Known rows, with every step that occurs
gezem -> kobip: [  2.2  -2.2  -0.3 -24.0  15.3  10.6  -2.1   7.3   7.3   0.8  -5.3   8.3
   4.3   4.9 -12.5   5.7  19.0 -13.2  -4.2  17.9  11.5]
sofos -> luta -> gezem -> kobip -> momav: [ 15.9 -19.5   7.5  -4.1  26.3  11.3  -2.0  11.6  14.3  12.3 -29.2   2.7
   4.8  14.9 -21.7  -4.7   8.1 -25.3   2.0  -7.3 -10.6]
nalin -> vuza: [ -4.4 -10.1  -9.1  -8.6  -7.5 -14.4  -0.1  -9.8  -6.0   0.1   3.5   9.3
  28.9  -1.6  -1.7  -1.2   4.1 -14.3  11.8   1.5   2.2]
sofos -> luta -> gezem -> vuza -> nalin: [ 17.5 -23.4   4.0   0.7  13.0  -2.4  13.7 -15.8  -8.5  14.1 -25.4   8.8
  10.7  -2.4 -14.5  20.8 -13.5  -9.6 -14.2  -1.0 -20.2]
nalin -> fizamef -> gezem: [  6.8 -15.8  -1.3   4.8   5.4 -16.4   2.9  -7.5  -6.6   3.9 -11.6 -15.2
   5.6   2.7  -9.4 -26.1  36.8 -17.9  20.8  -4.1   0.2]
famiga -> nalin -> fizamef -> gezem -> kobip: [  8.6 -28.9   6.1  -8.9  20.9 -18.2   6.5  -1.5  -3.6   2.4 -16.5  -9.6
  -0.6  11.3 -19.1 -21.3  45.2 -34.5  25.8  14.9  15.4]
famiga -> fizamef -> gezem: [  8.6 -20.1   0.3  16.3  10.8 -15.0  11.9  -6.0 -10.5   8.6 -17.8 -13.3
   2.1   8.0  -4.0 -16.1  -0.3 -11.1  14.6 -12.9   3.0]
vuza -> nalin: [ 2.7 -8.3 17.7 10.2 -1.2 -1.4  4.6 -7.2  6.3 -5.4  1.6 -0.1 -5.7 -3.7
 -2.6  9.7 -8.7 -1.0 -8.7  1.1 -5.3]
rufad -> vuza -> famiga -> nalin: [  6.2 -30.7   7.3  -9.3 -10.2  -0.9  10.5  -0.2 -13.2  -0.2  -7.2  13.3
 -18.7  -2.8  -3.1   8.7 -21.6 -11.7  -8.5  25.9 -13.7]
rufad -> vuza -> famiga -> fizamef -> gezem -> kobip: [ 17.5 -41.2   0.0 -25.4  14.4   7.9  13.2   1.8 -11.3  11.9 -30.2  10.1
  -2.3   6.4 -21.7  -1.8   6.8 -31.6  -7.7  30.4  -3.8]
luta -> gezem -> vuza: [ 22.2 -14.6 -17.0 -18.2  10.8   0.5   7.5 -11.1 -15.9   4.5 -13.9  10.1
  12.4   2.9 -14.7  15.3  -4.7   5.8  -1.1   9.3  -8.5]
gezem -> vuza -> famiga -> momav: [ 12.5 -37.0  18.0 -19.5  25.8  12.1  12.5 -12.3   4.2  -0.4  -9.9   4.7
  -1.1   9.1  -9.8  21.8  -2.2   2.2  -3.0  48.3 -10.6]
luta -> gezem -> vuza -> rufad: [ 22.5 -22.0  -6.8 -12.7  21.5 -22.9  10.1 -17.6  -0.7   4.0 -14.7   5.5
   1.9   3.8 -10.2  14.5  10.9   1.1  -7.6  11.3  11.8]
kobip -> momav: [  1.9 -13.0  13.3   9.8   6.7   7.5  -6.4   8.3  11.8  -3.0  -1.0  -1.5
  -6.7   8.1  -0.9  -4.6  -5.9   0.1   9.2   3.5 -10.3]
fizamef -> gezem: [  8.3  -7.7  -3.4   6.7   1.1  -7.5   7.8  -4.1   0.2   9.4 -14.3  -4.1
   0.3  -3.1  -7.1 -18.2  18.1  -9.1   2.1 -11.3   1.8]
famiga -> vuza -> nalin -> fizamef: [  1.4 -26.2   5.7   4.9   4.2 -22.8   5.8 -12.4 -12.3  -7.8   8.8   0.2
  18.2   7.2  -0.9  28.7   7.2 -19.8  16.9   0.3  -2.6]
gezem -> vuza -> famiga -> nalin: [  6.6 -34.3  15.0 -20.9  10.9  -0.7  12.8  -8.2  -5.1   1.2  -2.6   9.4
  -7.8   2.4 -10.1  26.3 -13.4  -2.3  -0.9  37.8 -10.4]
rufad -> vuza -> nalin: [  4.8 -14.8   2.1   2.6 -13.9   4.7   4.5  -4.2 -11.8  -1.9  -8.2  17.0
  -6.6  -9.5   0.0   7.4 -16.7  -5.9 -18.6  14.8 -11.7]
rufad -> vuza -> famiga -> nalin -> fizamef -> gezem -> kobip: [ 15.6 -48.7   5.7 -27.6  10.3  -6.2  11.2  -0.4 -11.9   4.8 -24.5   6.5
  -9.2   4.5 -25.3 -12.4  34.2 -42.3   7.9  40.4  -2.3]
nalin -> fizamef -> gezem -> kobip: [  9.5 -17.8  -1.9 -18.7  20.1  -5.6   0.3  -0.2   1.6   4.8 -16.1  -7.2
   9.5   7.2 -21.7 -20.6  54.9 -31.2  16.6  14.7  11.8]

Rows
[ 10.1 -24.1  15.9  15.0   5.2 -17.8   7.6 -14.4   0.4  -1.1  -9.8 -14.8
  -0.5  -1.3 -11.9 -16.4  27.9 -18.8  11.9  -2.2  -5.0]	vuza -> nalin -> fizamef -> gezem
[ -5.1 -21.2  -1.8   0.5  -7.3 -27.1   6.8 -11.7 -12.3  -2.3   3.2   6.5
  19.2   2.6   0.7  -1.8  -5.9 -17.5  21.5   2.2   6.3]	famiga -> nalin -> vuza
[ 15.8 -30.6   4.6 -23.2  12.5   4.6  14.1 -10.7   1.2  13.1 -16.4   6.9
   2.2  -4.7 -19.5   9.7  15.7  -7.7  -8.4  26.0 -11.8]	fizamef -> gezem -> vuza -> famiga
[ 10.6 -24.4  -9.5 -14.7  14.4 -10.7   4.8 -11.3 -16.3   8.8 -15.8  -2.5
  14.8   1.7 -13.0  -9.8  36.5 -13.8  18.4  21.7  -2.9]	nalin -> fizamef -> gezem -> vuza
[  1.8 -16.6  19.4   7.6   4.0 -10.3  -0.2 -10.2   0.5 -10.6   4.8 -11.0
  -0.8   1.4  -5.1   1.4   8.9  -9.7   9.8   9.0  -6.9]	vuza -> nalin -> fizamef
[ 15.1 -41.0  11.9 -14.0  12.6  -8.6  20.1 -12.5  -4.6  10.4 -16.3   4.8
  -7.9  -0.5 -16.9   9.3   6.0 -11.8   0.8  26.7  -8.4]	fizamef -> gezem -> vuza -> famiga -> nalin
[ 13.5 -46.9   6.4  -3.8  -5.1 -16.9  13.2  -8.1 -19.3   4.3 -19.0  -2.4
 -13.7  -0.3 -13.2 -18.0  16.3 -29.4  12.1  22.5 -13.4]	rufad -> vuza -> famiga -> nalin -> fizamef -> gezem
[  2.3 -18.1   4.0   7.1  -0.3 -13.7  10.2  -8.8  -5.6  -2.8   5.7  11.1
  13.6   1.6   1.2  36.5 -10.6 -10.3  -2.6  -7.3  -0.7]	famiga -> vuza -> nalin
[ 20.2 -52.6  16.7 -15.2  31.3  -3.7  15.3 -19.3  -1.1   3.1 -21.8 -10.5
   4.0  11.5 -19.6  -3.8  34.9 -16.2  17.6  45.0 -10.6]	nalin -> fizamef -> gezem -> vuza -> famiga -> momav
[  8.8 -42.9   6.7  -3.6   5.7 -23.7  15.8 -18.6  -7.7   8.1 -12.2  -6.7
  23.3   5.9 -14.1  -6.8   0.2 -27.3  18.2   0.5  -6.3]	nalin -> vuza -> famiga -> fizamef -> gezem
[ 12.8 -57.4  19.9 -17.5  27.1  -5.2   6.9  -2.9  12.5   5.6 -18.1   0.7
  21.6  18.9 -27.0  -5.7  13.0 -40.7  23.1  21.8  -5.4]	nalin -> vuza -> famiga -> fizamef -> gezem -> kobip -> momav
[ 12.3 -30.7   0.2   7.1  -8.4 -12.4   7.4 -12.0 -17.3   2.0 -19.7   1.8
  -2.0  -7.3  -9.6 -19.5  20.3 -24.5   1.8  11.5 -11.2]	rufad -> vuza -> nalin -> fizamef -> gezem
[ 13.9 -25.6   5.7  -3.3   8.5  -3.2  14.3 -15.9  -3.0   8.4 -17.1   9.1
   4.3  -7.6 -13.0   7.4  10.0  -6.2  -9.4  15.4  -6.4]	fizamef -> gezem -> vuza -> nalin
[  7.1 -32.6   3.7  -8.1  -1.7   4.1   8.2  -1.0 -19.2   2.0 -10.7   5.6
  -7.1   4.7  -2.3  10.9 -29.9  -9.0  -5.7  24.1 -16.9]	rufad -> vuza -> famiga -> fizamef
[ 13.3 -42.2  21.6 -19.8  23.3 -11.9  10.9  -4.3   6.7   2.1 -14.4 -11.6
  -7.5   9.5 -28.3  -9.6  41.9 -37.4  18.4  27.4   4.3]	vuza -> famiga -> nalin -> fizamef -> gezem -> kobip
[  4.1 -24.7  23.2  -1.4   2.2  -6.4  10.8  -4.1   4.8  -3.2   2.5  -4.1
 -17.5   2.7  -5.7  11.6 -13.1  -6.4   1.4  12.4  -7.4]	vuza -> famiga -> nalin
[ -0.8 -17.2  -3.6   1.9  11.6 -36.8   8.1  -8.3   2.1   1.8   2.9   7.0
   8.8   6.9   7.6  27.3  12.7 -14.0  -0.2  -6.5  24.9]	famiga -> vuza -> rufad
[  9.6 -36.5  -1.8  -4.7  15.0 -23.4  11.3 -13.4 -20.8   6.3 -15.8  -4.3
   4.9   5.6 -11.2 -10.2  26.7 -17.5  27.0  22.8   0.9]	famiga -> nalin -> fizamef -> gezem -> vuza
[ 15.2 -22.6  -3.0  -4.8  24.6 -25.0  11.5 -14.5  -0.1  18.8 -28.6   4.4
   6.2   2.9  -8.9  10.2  10.2 -12.4 -12.3   0.1   5.6]	sofos -> luta -> gezem -> vuza -> rufad
[ 13.5 -47.9  15.0  -2.3  27.4 -11.8   4.5  -0.5   7.3  -1.1 -11.5   2.6
  16.3  16.9 -21.4  11.0  39.0 -41.5  24.1  11.0   0.2]	famiga -> vuza -> nalin -> fizamef -> gezem -> kobip -> momav
